Each row was made from one small tree. The marks that hang from a mark follow it in brackets, in alphabetical order. Every link used is in the known rows. Write each row's tree.
Known rows
lirevo[visoduf[keso[puminat[gebopiz] vasire]]]: [13, 22, -16, 17, -1, -21, 18, -9, 2, -3, -31, 15, -30, -12, -9, -14, -13, 21, 39, -9, 4, -1, 4, -50, 1, -15, -8, -13, -8, 18, -6, 22, 20, 11, -11, -18, 34, -9, -7, -18, 12, -17, 3, -27, 29, 52, -3, 16]
visoduf[keso[puminat vasire vodi[gebopiz lirevo]]]: [22, 34, 16, 12, 9, -5, 3, 1, -5, -36, -52, 14, -31, -2, -16, -22, 12, 23, 2, -31, -8, 6, 5, -42, -6, -30, -11, -73, -7, -1, 33, -15, -9, 2, 18, 17, 10, 6, -12, 16, 32, 1, -1, -4, 4, -7, 9, 33]
vasire[keso[sufos vodi[gebopiz]]]: [-9, 14, -4, 2, -1, -14, -13, 9, -7, -37, -2, 23, -9, 7, -9, 0, 14, 3, -16, -25, -13, 16, -31, -7, -17, -15, -6, -22, 20, -19, 50, -12, -48, -9, 8, 31, 13, 13, 18, 13, 21, 36, 22, 15, 18, 29, 10, 21]
keso[sufos vasire]: [-5, 31, -12, 20, -5, -6, 3, 19, -2, -17, -16, 16, 2, 7, -2, 0, -7, 7, -17, -4, 1, -15, -8, -6, -5, -25, 12, -23, 6, 6, 4, 10, -10, -8, -4, -4, 26, 6, 15, -6, 13, 15, 5, 5, -5, 26, 22, 8]
vasire[keso[sufos vodi[gebopiz[puminat] lirevo]]]: [5, 28, 6, 11, 17, -11, -6, 19, -12, -44, -19, 11, -2, -3, -10, 14, 19, -17, -15, -33, -9, 25, -25, -9, -12, -14, 3, -15, -4, -36, 47, -26, -38, -13, 2, 40, -13, -11, -2, 10, 32, 28, -6, 9, 0, 22, 3, 30]
vodi[gebopiz lirevo]: [6, 17, 3, 1, 22, 12, -13, 9, -6, -7, -20, -4, 12, -12, 3, -12, 11, -6, -17, -5, -9, 14, 9, -1, 3, 0, 9, -31, -18, -19, 19, -16, -21, -4, 6, 18, -17, -8, 3, -2, 21, -13, 10, 5, 1, -33, -10, 14]
visoduf[keso[vasire]]: [7, 0, 6, 11, -6, 20, 7, -2, 10, -4, -23, 16, -19, -8, -21, -24, -8, 9, -3, -3, 0, -9, -2, -25, 3, -17, 8, -20, -7, 10, 7, 15, 2, 1, -6, -17, 21, 12, -15, 5, 0, 9, 3, -13, 2, 11, 11, 7]
vodi[gebopiz lirevo[visoduf[keso]]]: [0, 10, 8, 2, 17, 14, -15, -1, -8, -10, -36, 10, -8, -35, 9, -16, -5, -10, 2, -18, -9, 16, 13, -25, -4, 6, -9, -33, -35, -8, 23, 0, -23, 7, -5, -3, -15, -17, -8, -15, 14, -18, 37, -4, 18, 6, -14, 15]
visoduf[keso[sufos]]: [-5, 13, 21, 0, -4, -3, -2, 10, 6, -19, -7, 19, 1, 8, -2, -3, -9, 3, 9, -9, -11, 9, -29, -14, -23, -5, 1, -7, -14, 8, 7, 14, -19, 3, -5, -5, 15, -9, 3, 7, -2, 16, 13, -3, 8, 63, 11, 4]
sufos[gebopiz]: [4, -5, 10, -4, 15, -2, 0, 5, -6, -3, -5, -6, 8, 7, -5, -15, 0, -4, 7, 10, 1, 3, 1, 9, 6, 0, 5, 17, 0, 0, 3, 1, -3, 0, 4, 1, 17, -16, 1, -13, 6, -3, -9, 0, 7, 14, -3, 5]
visoduf[keso[vodi[gebopiz]]]: [1, 6, 22, -9, 2, 3, 0, -6, -2, -21, -26, 25, -23, -3, 5, -20, 16, 14, -2, -27, -8, 14, -18, -22, -10, -8, -7, -31, -1, -7, 29, -8, -29, 7, 7, 10, -11, 9, -6, 20, 15, 15, 21, 2, 14, 14, -3, 15]
lirevo[visoduf[keso[puminat[gebopiz] vodi]]]: [10, 28, 5, 0, -2, -25, 11, -25, 2, -13, -28, 18, -44, -4, 3, 2, -1, 21, 51, -23, 6, 10, -18, -33, -25, -2, -24, -11, 6, 21, 3, 0, 9, 6, 0, -9, 17, -17, -2, -5, 18, -11, 13, -9, 31, 64, -6, 16]
keso[puminat vodi[lirevo]]: [20, 30, 16, 12, 4, -14, -6, -13, -2, -27, -24, -9, -22, 9, -3, 16, 13, 7, 14, -18, -4, 5, -4, -8, -15, -12, -25, -38, 5, 5, 18, -23, 8, -5, 13, 21, 0, -10, -6, 16, 21, -5, -6, 6, -14, -10, 2, 18]
lirevo[visoduf[keso]]: [-4, -7, 3, -2, -9, 2, -2, -10, 4, 2, -21, 8, -19, -23, 9, -10, -12, -5, 22, -12, 2, -2, -6, -23, -3, 6, -11, 2, -19, 8, 2, 10, -5, 12, -9, -26, -1, -6, -7, -13, -8, -5, 32, -10, 16, 31, -4, 6]
vasire[keso]: [3, -21, -9, 7, -5, 3, 0, -9, 0, -11, 17, -1, -6, -7, -23, -8, -1, -11, -1, 2, -2, 6, -7, -7, 3, -1, 0, 13, 8, -2, 20, 11, -14, -8, -4, 5, 18, 17, -10, 11, -7, 18, 15, -11, 12, -1, -4, 8]
vodi[lirevo[visoduf]]: [3, 18, -8, 13, 10, 20, -15, -3, 0, 0, -21, -11, -3, -31, 14, 10, -10, -18, 2, -4, 4, 1, 11, -5, -3, 6, -20, -16, -17, 1, 5, -8, 2, 0, -8, -12, -11, -16, 0, -21, 9, -22, 34, 4, -1, -16, -9, 8]
visoduf[keso[puminat sufos[gebopiz] vasire vodi]]: [14, 29, 23, 12, 1, -29, 12, 11, -9, -43, -40, 21, -32, 36, -19, -21, 0, 30, 23, -16, -2, -11, -24, -30, -18, -43, -12, -28, 4, 17, 15, 0, -8, -4, 13, 1, 58, -11, 8, 0, 21, 24, -5, 4, 5, 86, 30, 31]
lirevo[visoduf[keso[sufos vasire vodi[gebopiz]]]]: [-9, 36, 1, 15, -8, 1, -4, 12, -9, -26, -49, 40, -33, -15, 11, -19, -5, 15, -10, -37, 3, -5, -11, -31, -13, -31, -10, -48, 0, -5, 36, -4, -35, 11, -2, -7, 14, 8, 20, -8, 29, 15, 34, 15, 17, 59, 15, 20]
vasire[keso[sufos]]: [-5, -2, -5, 8, -5, -10, -1, 7, -3, -20, 12, 5, 2, 3, -17, 3, -2, -10, -4, 0, -6, 7, -26, -6, -15, -9, 4, 8, 4, -7, 25, 9, -26, -13, -4, 8, 31, 8, 5, 1, -3, 27, 21, -1, 9, 39, 10, 7]
vodi[gebopiz lirevo[visoduf[keso[puminat sufos]]]]: [0, 41, 15, 7, 7, -34, -16, 17, -12, -33, -39, 10, -4, -17, 10, 7, -7, -2, 32, -26, -13, 14, -4, -36, -17, -15, -20, -39, -41, -8, 19, 5, -24, 11, 4, 5, 2, -32, 9, -17, 18, -18, 29, 4, 13, 63, -2, 29]

Which tree is each row?
[11, 50, 8, 24, 6, 19, -9, 9, 4, -28, -38, 12, -3, 4, -4, 2, 6, 3, -33, -12, -2, -11, -21, -3, -16, -27, -19, -56, 16, 4, 27, -19, -6, -16, 3, 4, 19, 2, 9, 9, 33, 26, 11, 21, -17, 5, 19, 19]
keso[sufos vasire vodi[lirevo]]
[-10, 22, 16, 4, -14, 2, -6, -11, 1, -23, -26, 31, -25, -11, 15, 7, -5, -2, 11, -25, 1, -3, -34, -17, -26, -13, -35, -17, 2, 8, 16, -6, -25, 6, -11, -15, 3, -11, 10, -3, 7, 15, 35, 10, 14, 74, 12, 9]
lirevo[visoduf[keso[sufos vodi]]]
[22, 56, 10, 26, 17, -21, -3, 17, -10, -43, -40, 3, -15, 26, -15, -5, 9, 11, 6, -6, -4, -10, -4, -2, -13, -40, -17, -43, 3, 7, 19, -17, -1, -16, 15, 18, 40, -20, 12, -6, 38, 11, -4, 16, -10, 35, 18, 34]
keso[puminat sufos[gebopiz] vasire vodi[lirevo]]
[6, 21, 9, 9, 14, -20, 18, 33, -8, -30, -39, 15, -9, 15, -14, -13, -6, -2, 14, -2, 1, -3, -13, -20, -6, -29, 13, 13, -20, -6, 1, 8, -9, -5, -6, -8, 35, -26, -9, -20, 16, 20, -29, -11, 5, 77, 18, 21]
visoduf[keso[sufos[gebopiz[puminat]] vasire]]
[-1, 8, 13, 1, -10, 10, -5, -23, 4, -10, -25, 18, -37, -25, 11, -7, -2, 4, 13, -23, 6, -7, -24, -22, -13, -6, -37, -12, -2, 12, 15, -3, -11, 10, -7, -10, -5, -2, -5, -6, 1, 2, 34, 3, 13, 35, 6, 2]
lirevo[visoduf[keso[vodi]]]
[14, 10, 9, 11, -7, 21, 9, -15, 8, -10, -33, 23, -38, -5, -17, -26, 4, 22, -11, -19, 5, -16, -15, -25, -2, -24, -5, -36, 14, 13, 19, -1, -10, 3, 0, -9, 20, 21, -9, 17, 11, 20, 9, -3, -1, 17, 16, 10]
visoduf[keso[vasire vodi]]
[-11, 15, 10, 2, -9, -4, -5, 5, 3, -13, -21, 18, -10, -18, 11, 1, -18, -9, 13, -12, -1, -1, -23, -19, -21, -5, -17, -1, -21, 6, 3, 10, -20, 9, -8, -19, 14, -20, 8, -18, -1, 5, 34, 4, 11, 73, 7, 7]
lirevo[visoduf[keso[sufos]]]
[6, 24, 1, 11, -11, -24, 5, 0, -14, -23, -47, 30, -47, -18, 0, -14, -1, 27, 21, -37, 5, -6, 4, -46, -3, -29, -22, -46, 1, 4, 23, -11, -13, 17, 12, 1, 10, 13, 3, -6, 16, -7, 21, 0, 22, 37, 4, 28]
lirevo[visoduf[keso[puminat vasire vodi[gebopiz]]]]
[-1, -2, -6, 5, 7, -31, 9, 22, -17, -30, 2, -4, 3, 15, -19, 4, 3, -18, 13, 3, -2, 13, -19, -4, -6, -12, 12, 46, -11, -22, 16, 3, -23, -16, -6, 16, 23, -25, -4, -14, 10, 24, -17, -2, 12, 66, 4, 20]
vasire[keso[sufos[gebopiz[puminat]]]]
[-4, 26, -3, 5, -4, -53, -7, 11, -18, -47, -4, 19, -18, 19, -17, 4, 12, 12, 18, -29, -9, 14, -19, -20, -24, -29, -11, -26, 14, -20, 43, -13, -33, -3, 15, 41, 22, 10, 12, 17, 18, 29, 5, 11, 19, 56, 10, 27]
vasire[keso[puminat sufos vodi[gebopiz]]]
[-5, 37, 4, 19, -14, 13, -3, 1, 3, -22, -46, 36, -35, -13, 4, -9, -10, 5, -4, -30, 3, -17, -24, -28, -22, -25, -19, -35, 2, 15, 21, 1, -20, 2, -9, -20, 27, 5, 14, -5, 18, 20, 29, 12, 11, 62, 21, 13]
lirevo[visoduf[keso[sufos vasire vodi]]]
[21, 76, -1, 25, 10, -21, 6, 4, 1, -33, -36, 12, -10, 23, -6, 10, 7, 12, 7, -16, -7, 3, -19, -21, -17, -31, -14, -53, 13, 11, 12, -11, 14, -16, 8, 20, 30, -14, 12, 7, 50, 11, -16, 3, -3, 38, 15, 27]
keso[puminat[gebopiz] sufos vasire vodi[lirevo]]
[12, 41, 9, 20, 2, -37, 13, 22, -17, -43, -32, 10, -29, 34, -12, -5, 4, 23, 14, -8, 4, -13, -11, -5, -15, -45, -10, -28, 16, 10, 10, -16, 0, -10, 17, 11, 50, -9, 19, -7, 28, 20, -11, 17, -2, 58, 24, 29]
keso[puminat sufos[gebopiz] vasire vodi]
[16, 31, -15, 15, 6, -35, 22, 2, -5, -4, -15, 15, -11, 19, -17, -7, -1, 25, 20, 3, 3, 0, 16, -25, 6, -20, 8, -14, 5, 6, -12, 13, 31, -3, -1, 3, 33, 3, 3, -6, 20, -10, -28, -19, 12, 17, 1, 18]
keso[puminat[gebopiz] vasire]
[2, 8, 23, -5, 6, -12, 6, 7, -9, -24, -30, 26, -29, -2, -1, -5, 21, 11, 8, -37, -2, 20, -15, -21, -5, -12, 2, -5, -11, -23, 21, -23, -17, 9, 0, 18, -31, -3, -16, 8, 16, 9, -20, 1, 10, 29, -2, 20]
visoduf[keso[vodi[gebopiz[puminat]]]]
[1, 15, 12, 4, 17, 4, -5, 9, -7, -13, -39, 7, -8, -36, 11, 4, -4, -16, 15, -26, -4, 22, 8, -32, 0, 5, -10, -7, -47, -27, 14, -11, -13, 9, -13, 4, -42, -28, -15, -23, 14, -21, 4, -9, 13, 15, -16, 22]
vodi[gebopiz[puminat] lirevo[visoduf[keso]]]
[3, 29, -10, 12, 6, -13, 13, 16, -11, -17, -36, 18, -21, 1, 5, 1, 18, 14, -17, -31, 10, -4, 6, -17, 9, -27, 7, -18, 9, -28, 14, -24, -8, 2, 9, 18, -15, 16, 0, -2, 32, 18, -34, 3, 0, -2, 7, 17]
keso[vasire vodi[gebopiz[puminat]]]
[0, -10, 1, 5, 9, -11, -8, 14, -9, -25, 11, -5, 5, 14, -21, -10, -4, -14, 6, 14, -6, 3, -19, 2, -12, -12, 2, 21, 4, -6, 17, 16, -30, -16, -4, 13, 47, -14, 7, -11, 4, 29, 16, 3, 14, 51, 3, 15]
vasire[keso[sufos[gebopiz]]]
[4, 3, 8, 1, -11, -28, 8, -5, -3, -11, -23, 2, -29, -13, 0, 3, -13, 11, 48, -15, 2, -1, 3, -37, -8, -3, -17, -4, -23, 11, -1, 8, 0, 18, 1, -12, 10, -11, -7, -15, -9, -17, 11, -10, 13, 51, -3, 13]
lirevo[visoduf[keso[puminat]]]
[20, 20, -3, 14, 1, -25, 23, -7, 4, -7, -24, 16, -24, 7, -23, -22, -8, 26, 33, -4, -3, 6, 6, -45, 3, -19, 6, -15, -9, 15, -9, 24, 23, 0, 0, -5, 40, -6, -12, 0, 15, -4, -19, -31, 19, 41, 3, 17]
visoduf[keso[puminat[gebopiz] vasire]]
[16, -2, 1, 6, -8, -27, 11, -16, -3, -30, 4, 1, -31, 12, -27, 1, 11, 8, 23, -15, 0, 5, -14, -20, -16, -11, -17, -10, 19, 4, 30, -7, -9, -1, 12, 22, 19, 19, -7, 18, 1, 23, 0, -5, 9, 20, 8, 20]
vasire[keso[puminat vodi]]
[3, 34, 4, 11, 16, -6, -10, 7, -14, -14, -41, 3, -18, -35, 24, 27, 15, -15, -5, -33, 6, 8, 3, -10, 1, -4, -18, -17, -13, -31, 21, -42, -16, 4, 1, 21, -45, -12, -1, -16, 35, -15, 2, 11, -1, -12, -14, 18]
keso[vodi[gebopiz[puminat] lirevo[visoduf]]]
[8, 46, 18, -4, -2, -40, 13, -5, 6, -37, -19, 32, -25, 30, -4, 2, 5, 21, 32, -23, -8, 18, -37, -26, -35, -13, -15, -21, 7, 16, 10, -1, 5, 0, 3, 14, 28, -25, 8, 20, 24, 16, -1, -2, 16, 97, 13, 17]
visoduf[keso[puminat[gebopiz] sufos vodi]]
[3, 45, 15, 11, -6, -37, 2, 16, -8, -41, -45, 37, -29, 20, -7, -13, 7, 31, 13, -37, -11, -1, -14, -38, -17, -44, -6, -59, 6, -2, 32, -5, -23, 9, 17, 11, 26, 10, 11, 14, 25, 21, 4, 12, 10, 69, 27, 30]
visoduf[keso[puminat sufos vasire vodi[gebopiz]]]
[5, 13, 16, 9, 9, 3, 7, 22, -4, -23, -25, 17, -9, 19, -18, -32, -14, 8, 2, 5, -3, -10, -14, -16, -10, -28, 11, -12, -10, 13, 7, 20, -14, -6, -5, -6, 51, -12, 3, -11, 13, 18, 6, -4, 11, 69, 13, 18]
visoduf[keso[sufos[gebopiz] vasire]]
